Each row was made from one small tree. Brackets hold a mark, then the marks that hang from it, in the order of their numbers. Every link used is in the known rows. Write each row's tree.
(in the rows, 128 means zero)
Known rows:
[z_692 [z_290 z_510] z_405 [z_628 z_652]]: [153 108  99 151 113 104 123 148 101 123  72 123 131 110 143 152 119  93
 127 113  90 171]
[z_528 [z_628 z_652]]: [155 111 125 172 178 107 171 124 133 120 200 129  91 113 129 108 127 167
 139  62  91 135]
[z_510 [z_290 z_692]]: [ 87 123 152 100 108 146 107  85 146 110 112 117 127 129 120 105 121 157
 135 100 139 113]
[z_478 [z_628 z_528 z_652]]: [153 118  99 144 213 117  88  64 112 140 208 129 120 109 138 120 141 136
 128 133  98 119]
[z_405 z_510]: [143 146 163 146 169 147 159  97 136 133 165 122 132 118 129 132 149 183
 135 118 141 132]
[z_528 [z_628 z_478 z_652]]: [176 109 121 181 149 110 152 146 138 116 152 159  85 106 129 110 117 175
 144  59  86 149]
[z_652 [z_628 z_528]]: [119 116 136 108 171 148 158 194 137 126 230  94 108 107 133 127 136 120
  92 120 128  63]
[z_652 z_628]: [112 119 168 111 162 147 155 183 134 120 163 105 112  88 131 126 131 150
 104 106 128  87]
[z_290 z_692]: [131 128 150 133 109 147 124  91 138 123 131 112 114 150 119 107 131 152
 132 107 148 116]
[z_510 [z_290 [z_692 z_405 [z_628 z_528]]]]: [ 93 126 114  94 100 131 104 148 146 115 118 125 135 152 133 120 113 107
 128 134 144  94]
[z_692 z_290]: [112 123 151 135  99 142 133 136 127 108 129 116 122  98 127 125 145 161
 133  99 123 174]
[z_692 z_628]: [118 124 131 110 164 125 135 154 125 118 150 140 135 104 122 126 138 122
 139 148 124  93]
[z_692 z_290 z_628]: [106 128 127 122 104 125 137 179 113 114 135 132 138 103 124 132 143 118
 133 143 116 149]
[z_628 z_478 z_528 z_652]: [188 113  69 166 177 131 103 151 159 126 189 130 102 109 137 120 126 134
 127  98  74 105]
[z_405 z_510 z_692]: [125 162 172 144 180 145 166  44 160 168 167 104 131 161 121 122 142 185
 120 129 178 140]
[z_478 z_628]: [128 120 163 119 171 131  91  52 107 127 123 150 129  94 130 123 142 168
 142 135 136 140]
[z_692 [z_290 z_510]]: [130 102 159 124 100 141 135  59  97 112 114 112 118  98 119 133 140 144
 129  89 121 177]
[z_478 [z_628 z_652]]: [148 120 130 148 204 117  87  53 108 134 140 140 125  90 136 119 135 168
 139 121  98 143]
[z_510 [z_290 [z_692 z_405 [z_628 z_478]]]]: [100 126 133 104  77 135  89 155 149 110  42 149 134 134 132 120 105 131
 139 124 139 119]
[z_290 [z_692 z_405 z_628]]: [132 134 129 132  96 129 119 160 135 125  86 129 127 164 132 125 120 112
 131 138 153 112]
[z_510 [z_290 [z_692 z_628]]]: [ 83 127 137  88 109 134 110 113 136 113 116 130 137 131 118 109 119 130
 136 129 137  99]
[z_652 [z_628 z_478 z_528]]: [141 115 133 118 143 153 138 215 145 122 181 121 103 100 134 132 127 126
  97 118 121  76]

Which tree is each row?
[111 152 129 116 131 140 143 107 133 137 188 121 144 156 123 124 136 135
 126 146 146 101] | [z_405 [z_510 [z_290 [z_692 [z_628 z_528]]]]]
[137 145 103 148 173 109 131 184 145 133 102 135 149 120 151 144 118 133
 136 134 105 122] | [z_692 [z_405 [z_510 z_290]] [z_628 z_652]]
[105 126 147 109 127 124 144  49 117 151 126 109 130 145 111 126 130 114
 115 139 156 151] | [z_405 [z_692 [z_290 z_510] z_628]]
[109 142 116 139 154 113 139 111 144 153 153 103 131 143 122 117 129 127
 116 134 126 151] | [z_405 [z_692 z_290 [z_628 z_652]]]
[153 107 130 132  52 123 107 167 103 112   4 162 129 107 138 159 116 102
 136 127 122 184] | [z_692 [z_290 z_510] z_405 [z_628 z_478]]
[145 108 142 107 112 130 130  26  89 132 121 122 121 154 105 121 125  96
 128 132 142 100] | [z_290 z_510 [z_692 z_628]]
[113 130 125 133  82 120 127 224 125 110  70 136 138 114 145 149 129 112
 133 138 129 167] | [z_692 z_290 z_405 z_628]
[ 96 126 135  96  91 137  97 129 137 111  84 146 134 128 118 110 113 135
 139 129 132 106] | [z_510 [z_290 [z_692 [z_628 z_478]]]]
[155 131 102 136  78 132 104 186 143 128 100 142 119 173 135 130 116  94
 127 147 148 103] | [z_290 [z_692 z_405 [z_628 z_478 z_528]]]
[108 154 150 119 128 139 141  99 132 132 141 127 146 143 122 123 133 155
 134 137 146 118] | [z_405 [z_510 [z_290 [z_692 z_628]]]]
[128 128  95 150 136 110 133 179 117 121 152 120 135  99 130 127 136 117
 131 128  79 149] | [z_692 z_290 [z_628 z_652]]
[114 145 135 120 141 124 134 183 141 124  89 145 153 123 146 148 124 132
 139 150 143 120] | [z_692 [z_405 [z_510 z_290]] z_628]
[149 150 128 161  59 127 129 235 128 122  37 165 143 122 148 161 129 132
 137 147 132 193] | [z_692 z_290 [z_405 z_510] [z_628 z_478]]
[108 171 151 141 134 129 171  99 136 167 160 114 147 164 120 134 145 145
 116 160 169 166] | [z_405 z_510 [z_692 z_290 z_628]]
[103 164 150 113 150 133 139  88 159 160 115 145 149 149 119 126 123 158
 127 158 166 129] | [z_405 [z_510 z_290] [z_692 [z_628 z_478]]]
[141 147 134 141 149 124 146 189 135 132 103 146 145 131 146 153 133 131
 137 155 145 121] | [z_692 [z_405 z_510] z_628]
[151 104 101 116  82 126 121 134  90 120 139 146 123 114 119 145 135  77
 123 145 108 139] | [z_692 [z_290 z_510] [z_628 z_478 z_528]]
[ 99 126 114  92  96 137  99 134 141 114 129 140 131 140 120 111 117 115
 131 136 132  91] | [z_510 [z_290 [z_692 [z_628 z_478 z_528]]]]
[ 96 141 115 114 135 126 144 119 143 152 193 103 130 160 119 122 139 104
 108 156 157 130] | [z_405 [z_692 z_290 [z_628 z_528]]]
[ 89 128 135  97  95 131 102 143 143 111  75 132 138 140 131 118 111 126
 135 125 144 110] | [z_510 [z_290 [z_692 z_405 z_628]]]
[167 106  99 148 108 111 115 124  94 121  87 144 124  91 122 138 122 106
 133 117  71 164] | [z_692 [z_290 z_510] [z_628 z_478 z_652]]
[138 138 114 137 179 118 123 109 161 155 125 131 124 138 121 115 118 135
 125 136 127 116] | [z_405 [z_692 [z_628 z_478 z_652]]]
[123 108 134 109 103 122 139 102  83 117 120 130 133 103 115 139 139 101
 129 134 115 152] | [z_692 [z_290 z_510] z_628]
[151 106 116 105 119 129 130  36  90 137 175 114 118 169 107 123 129  71
 119 143 141  80] | [z_290 z_510 [z_692 [z_628 z_528]]]
[135 150  99 149  96 123 149 225 126 133 154 127 144 150 149 159 142  95
 120 161 138 155] | [z_692 z_290 [z_405 z_510] [z_628 z_528]]
[171 109 113 142 120 115 117  64 102 137  81 116 119 160 127 131 108  91
 126 115 121 115] | [z_290 z_510 [z_692 z_405 [z_628 z_652]]]
[150 134 103 155 122 117 115 161 140 131 100 120 124 161 137 122 113 111
 131 125 123 113] | [z_290 [z_692 z_405 [z_628 z_652]]]
[123 126 121 133 153 112 141  50 122 157 141 102 128 140 115 123 126 113
 112 126 125 154] | [z_405 [z_692 [z_290 z_510] [z_628 z_652]]]
